In the rows, 100 means zero.
Known rows, with every way that one mark hangs from another
Q_796{Q_383 Q_577 Q_848{Q_644 Q_974} Q_875{Q_389}}: [81,62,100,105,115,82,104,75,75,152,148,90,87,89,116,125,67,124,90,123,105,101,86,94,88,72,90,91,108,122,103]
Q_428{Q_826{Q_593 Q_644{Q_848{Q_631 Q_796 Q_974}}}}: [112,126,116,81,72,112,75,133,119,61,64,136,85,92,131,63,116,89,127,123,84,107,99,97,111,119,126,123,102,83,84]
Q_631{Q_848}: [88,112,110,113,69,115,127,142,122,59,92,66,119,104,102,105,135,99,112,64,105,95,112,110,97,110,122,84,91,97,101]
Q_796{Q_383 Q_577 Q_848{Q_631 Q_644 Q_974} Q_875{Q_389}}: [92,55,104,96,120,79,87,74,69,147,133,111,98,77,124,105,61,122,92,137,92,96,66,85,101,65,87,91,109,114,97]
Q_577{Q_796{Q_383 Q_848{Q_644 Q_974} Q_875}}: [100,79,127,111,110,106,104,74,94,153,128,92,91,91,104,90,48,115,106,119,105,93,122,82,112,85,94,105,121,129,103]
Q_457{Q_389{Q_875{Q_796{Q_383 Q_848{Q_631}}}}}: [112,107,89,92,134,108,103,63,110,107,93,113,113,104,77,121,164,99,79,90,96,97,103,156,113,109,97,99,125,81,116]
Q_848{Q_631 Q_644 Q_796{Q_383 Q_577 Q_875{Q_389}} Q_974}: [113,71,111,98,126,82,79,63,72,126,88,130,107,79,129,73,46,114,97,138,99,109,70,77,100,70,104,96,110,111,85]
Q_875{Q_389 Q_796{Q_383 Q_577 Q_848{Q_644 Q_974}}}: [97,79,95,100,109,91,99,73,98,153,108,100,96,90,96,98,76,97,81,124,90,117,82,113,106,69,121,102,118,118,104]
Q_644{Q_848{Q_631}}: [115,106,94,108,76,108,104,134,120,62,89,97,111,113,88,80,120,81,114,98,86,80,88,103,118,98,101,101,95,81,90]
Q_457{Q_389{Q_875{Q_796{Q_383 Q_848{Q_644 Q_974}}}}}: [101,110,109,95,134,107,103,59,119,132,116,110,93,105,81,91,145,94,81,89,92,115,107,135,103,69,109,108,146,107,116]
Q_826{Q_593 Q_644}: [72,149,95,109,84,100,108,161,122,60,93,79,88,110,115,123,146,94,121,59,102,98,132,95,111,138,118,103,55,74,101]
Q_733{Q_185 Q_383}: [109,121,86,108,46,102,117,124,127,72,53,65,105,131,101,140,155,87,73,30,116,120,69,127,108,124,115,94,93,98,116]
Q_796{Q_383 Q_577 Q_848{Q_644} Q_875}: [82,72,102,111,112,110,115,85,68,133,159,64,76,88,107,145,40,149,106,121,103,86,94,90,101,104,80,85,101,119,104]
Q_848{Q_631 Q_644 Q_796{Q_383 Q_875} Q_974}: [121,91,129,96,120,100,76,85,89,116,85,124,96,81,113,69,51,114,108,124,95,103,84,61,106,71,97,108,126,113,82]
Q_428{Q_826{Q_593 Q_644{Q_848}}}: [82,134,91,102,59,116,112,155,127,53,94,86,73,115,113,129,155,96,128,76,96,93,121,114,108,149,121,108,75,79,98]
Q_848{Q_644 Q_796{Q_875} Q_974}: [104,111,119,107,108,106,98,105,105,98,102,108,87,91,112,59,54,103,99,98,114,112,100,68,88,73,111,102,121,117,83]
Q_796{Q_383 Q_577 Q_875}: [94,86,96,119,116,99,123,94,77,103,131,68,99,91,99,157,75,143,104,89,119,87,114,104,102,136,76,85,87,107,103]
Q_644{Q_848{Q_631 Q_796{Q_383 Q_875{Q_389}} Q_974}}: [129,74,99,95,96,78,88,79,107,123,94,130,113,104,109,86,101,93,105,140,96,94,90,113,94,66,95,112,104,96,83]
Q_875{Q_389{Q_457} Q_796{Q_577 Q_848{Q_631 Q_644 Q_974}}}: [94,78,90,81,118,86,74,83,92,108,89,138,113,83,84,36,100,76,77,117,85,110,73,90,94,50,102,101,113,101,102]
Q_389{Q_457 Q_875}: [84,123,81,107,117,99,118,112,107,41,102,108,123,120,44,93,170,80,102,32,125,98,135,94,68,106,68,97,91,89,114]
Q_185{Q_733}: [85,139,95,119,87,95,122,132,128,53,104,96,98,105,90,113,150,87,102,54,114,97,107,83,97,91,98,101,86,89,96]
Q_593{Q_826}: [101,142,102,106,90,104,107,136,107,54,83,78,117,112,83,112,129,99,97,44,121,113,104,74,89,133,89,90,100,93,101]
Q_875{Q_389{Q_457} Q_796{Q_383 Q_577 Q_848}}: [91,76,67,91,116,88,110,73,88,119,102,91,113,105,61,131,131,101,79,97,104,96,112,133,83,107,84,96,91,96,123]
Q_733{Q_383}: [103,127,95,109,71,109,116,134,126,71,72,71,102,125,98,117,153,91,87,46,103,108,89,116,112,122,100,102,100,96,106]
Q_875{Q_796{Q_383 Q_577 Q_848}}: [103,90,88,104,109,113,117,86,91,127,114,72,98,89,81,142,68,126,89,118,101,99,106,133,111,126,102,97,107,107,109]
Q_875{Q_796{Q_577 Q_848{Q_631}}}: [107,96,87,98,108,113,102,103,93,94,97,100,108,77,94,95,62,108,85,120,98,97,82,121,118,115,111,92,106,95,95]
Q_826{Q_428 Q_593}: [80,149,97,91,80,94,109,155,114,67,106,94,91,111,117,143,122,78,105,56,107,84,136,97,105,155,89,94,65,78,112]
Q_974{Q_848{Q_631 Q_644 Q_796{Q_383 Q_577 Q_875}}}: [113,74,112,106,115,125,89,67,64,128,107,98,78,91,138,114,43,119,97,147,88,105,65,86,112,99,108,102,114,108,84]
Q_593{Q_826{Q_428 Q_644{Q_848{Q_631 Q_796{Q_383} Q_974}}}}: [130,130,139,77,68,90,56,118,111,88,78,129,104,98,113,70,98,92,138,108,83,99,112,61,100,112,79,116,84,99,91]
Q_974{Q_848{Q_631 Q_796}}: [119,115,100,101,95,123,98,112,101,79,59,104,97,114,117,85,107,73,86,110,94,109,75,99,108,113,128,110,116,87,89]
Q_644{Q_848{Q_631 Q_796{Q_383 Q_577} Q_974}}: [137,79,122,95,104,104,81,83,87,105,91,115,116,88,102,59,52,110,121,158,78,97,82,103,121,92,95,116,121,106,89]
Q_593{Q_826{Q_428 Q_644}}: [87,163,110,99,67,93,96,162,116,47,87,86,96,111,104,114,133,91,118,26,119,97,131,59,88,156,85,85,56,91,104]
Q_974{Q_848{Q_796}}: [109,123,96,110,90,126,115,116,109,85,75,84,87,126,107,102,113,76,84,95,106,114,91,110,95,121,131,111,113,96,97]

Rows
[104,96,73,112,105,90,119,86,104,109,77,88,114,104,83,134,116,100,82,87,109,107,104,135,109,121,120,92,87,96,106] | Q_875{Q_389 Q_796{Q_383 Q_577}}
[113,78,118,90,119,108,77,77,86,139,104,111,98,66,99,74,42,116,94,144,75,108,71,93,127,75,110,107,133,117,96] | Q_875{Q_796{Q_383 Q_577 Q_848{Q_631 Q_644 Q_974}}}
[98,84,70,103,105,94,120,78,95,132,100,81,104,101,85,146,100,108,79,111,104,104,99,143,102,116,112,91,95,100,111] | Q_875{Q_389 Q_796{Q_383 Q_577 Q_848}}
[101,80,88,108,103,107,95,80,79,109,90,114,85,102,148,90,70,87,78,131,100,113,53,94,97,85,130,93,100,96,78] | Q_974{Q_848{Q_631 Q_644 Q_796{Q_577 Q_875{Q_389}}}}
[119,76,130,98,129,102,76,71,68,119,103,121,98,67,124,69,17,134,109,143,94,104,78,66,111,80,92,101,122,119,82] | Q_848{Q_631 Q_644 Q_796{Q_383 Q_577 Q_875} Q_974}
[75,117,81,96,63,79,103,119,110,93,135,108,76,107,155,132,90,95,124,114,109,82,136,123,88,134,99,92,20,77,90] | Q_826{Q_428 Q_593 Q_644{Q_848{Q_796{Q_577 Q_875{Q_389}}}}}
[86,78,100,105,110,111,99,102,71,101,140,92,87,75,120,99,33,129,100,124,99,85,69,79,109,92,87,80,100,105,90] | Q_796{Q_577 Q_848{Q_631 Q_644} Q_875}
[104,88,104,80,134,100,73,64,100,116,106,147,116,86,49,61,124,84,96,101,86,109,105,84,89,45,76,118,133,107,107] | Q_389{Q_457 Q_875{Q_796{Q_383 Q_848{Q_631 Q_644 Q_974}}}}
[119,104,112,103,84,99,92,134,122,75,94,114,113,103,94,53,112,76,112,107,83,90,89,94,117,79,102,113,112,94,88] | Q_644{Q_848{Q_631 Q_974}}
[105,103,111,93,103,98,92,127,100,91,99,109,108,89,98,71,98,94,94,106,96,97,84,88,106,91,98,106,122,100,101] | Q_796{Q_848{Q_631 Q_974}}
[102,78,108,106,120,84,97,65,79,131,103,109,97,91,120,91,54,117,96,121,110,114,90,86,89,79,106,96,108,120,91] | Q_848{Q_644 Q_796{Q_383 Q_577 Q_875{Q_389}} Q_974}
[100,101,120,93,102,105,82,121,101,99,100,110,96,89,104,50,76,89,99,111,83,101,70,64,112,65,105,103,130,107,96] | Q_796{Q_848{Q_631 Q_644 Q_974}}
[127,109,107,96,110,106,91,98,92,81,50,103,115,101,92,95,86,107,109,108,96,96,92,90,116,121,101,105,110,91,98] | Q_848{Q_631 Q_796{Q_383}}
[106,65,112,102,109,84,89,64,92,153,97,122,109,92,117,76,71,94,96,129,97,93,95,84,116,67,101,100,112,114,98] | Q_577{Q_796{Q_383 Q_848{Q_631 Q_644 Q_974} Q_875{Q_389}}}
[93,82,122,103,114,105,99,92,78,130,133,80,88,87,101,99,50,124,105,125,86,103,86,82,110,88,93,102,127,127,111] | Q_796{Q_383 Q_577 Q_848{Q_644 Q_974}}
[76,98,66,107,106,76,119,116,103,69,102,98,112,121,77,117,167,86,85,44,131,87,123,99,62,103,74,86,72,85,108] | Q_796{Q_875{Q_389{Q_457}}}
[96,135,96,95,62,123,106,138,124,54,77,98,73,115,117,107,124,98,129,100,99,102,119,114,101,148,129,112,84,80,92] | Q_428{Q_826{Q_593 Q_644{Q_848{Q_796}}}}
[93,125,71,104,117,105,115,98,122,53,89,119,126,112,35,89,167,72,89,38,124,108,141,115,75,98,87,102,95,88,106] | Q_389{Q_457 Q_875{Q_796}}
[100,102,68,97,108,83,108,94,115,95,62,101,119,124,49,120,178,73,83,56,107,101,124,119,85,106,96,102,87,85,117] | Q_875{Q_389{Q_457} Q_796{Q_383}}
[90,151,102,91,53,101,97,150,133,70,103,101,74,119,129,104,108,78,138,99,91,83,142,105,104,138,109,110,43,75,96] | Q_826{Q_428 Q_593 Q_644{Q_848{Q_796}}}
[83,68,87,104,110,89,110,63,90,134,110,93,103,119,79,105,112,96,99,94,111,82,129,90,89,87,75,92,88,105,119] | Q_577{Q_796{Q_383 Q_848{Q_644} Q_875{Q_389{Q_457}}}}
[109,104,91,113,111,109,116,95,99,103,89,78,109,93,79,132,86,117,93,91,104,102,110,123,120,131,109,97,99,103,103] | Q_875{Q_796{Q_383 Q_577}}
[95,74,126,110,94,122,109,77,82,111,121,72,102,80,129,113,39,147,122,124,100,100,101,97,95,94,111,81,99,118,90] | Q_631{Q_848{Q_644 Q_796{Q_383 Q_577 Q_875}}}
[103,112,140,102,78,119,97,117,119,82,79,96,111,92,118,35,80,91,114,102,93,119,94,81,92,62,140,100,125,116,88] | Q_631{Q_848{Q_644 Q_796 Q_974}}
[129,100,118,101,90,104,100,97,115,109,95,98,103,113,85,78,89,95,117,126,90,101,109,109,103,86,103,123,123,109,97] | Q_644{Q_848{Q_796{Q_383} Q_974}}
[94,149,106,99,45,98,98,160,129,55,107,84,92,122,101,108,133,84,131,52,104,88,129,75,91,135,84,95,54,90,98] | Q_593{Q_826{Q_428 Q_644{Q_848}}}
[93,89,65,88,106,87,110,86,108,118,87,94,111,120,50,131,163,83,78,80,104,96,118,129,78,97,88,103,95,89,123] | Q_875{Q_389{Q_457} Q_796{Q_383 Q_848}}
[104,114,114,82,75,96,73,116,96,92,104,111,87,94,141,115,72,107,147,141,70,75,121,103,128,147,91,109,46,77,97] | Q_826{Q_428 Q_593 Q_644{Q_848{Q_631 Q_796{Q_383 Q_577}}}}
[75,76,95,109,106,85,109,94,85,127,147,97,89,90,124,95,63,109,84,112,112,105,82,93,82,67,100,86,105,118,95] | Q_796{Q_577 Q_848{Q_644 Q_974} Q_875{Q_389}}
[99,101,87,102,139,112,123,53,97,115,126,88,105,101,81,140,135,121,80,93,108,102,115,170,106,126,94,91,119,96,124] | Q_457{Q_389{Q_875{Q_796{Q_383 Q_577 Q_848}}}}
[90,70,92,87,121,86,89,66,90,140,107,109,103,96,71,82,107,91,82,111,90,111,96,101,86,62,95,106,115,115,117] | Q_875{Q_389{Q_457} Q_796{Q_383 Q_577 Q_848{Q_644 Q_974}}}
[72,69,82,95,120,73,109,91,77,107,147,104,108,93,89,101,114,107,81,93,125,94,110,105,57,86,63,90,93,108,113] | Q_796{Q_577 Q_848{Q_974} Q_875{Q_389{Q_457}}}
[102,74,89,92,112,98,81,65,82,120,78,120,90,121,106,102,135,75,85,111,90,103,76,81,78,71,94,108,100,90,98] | Q_974{Q_848{Q_631 Q_644 Q_796{Q_383 Q_875{Q_389{Q_457}}}}}
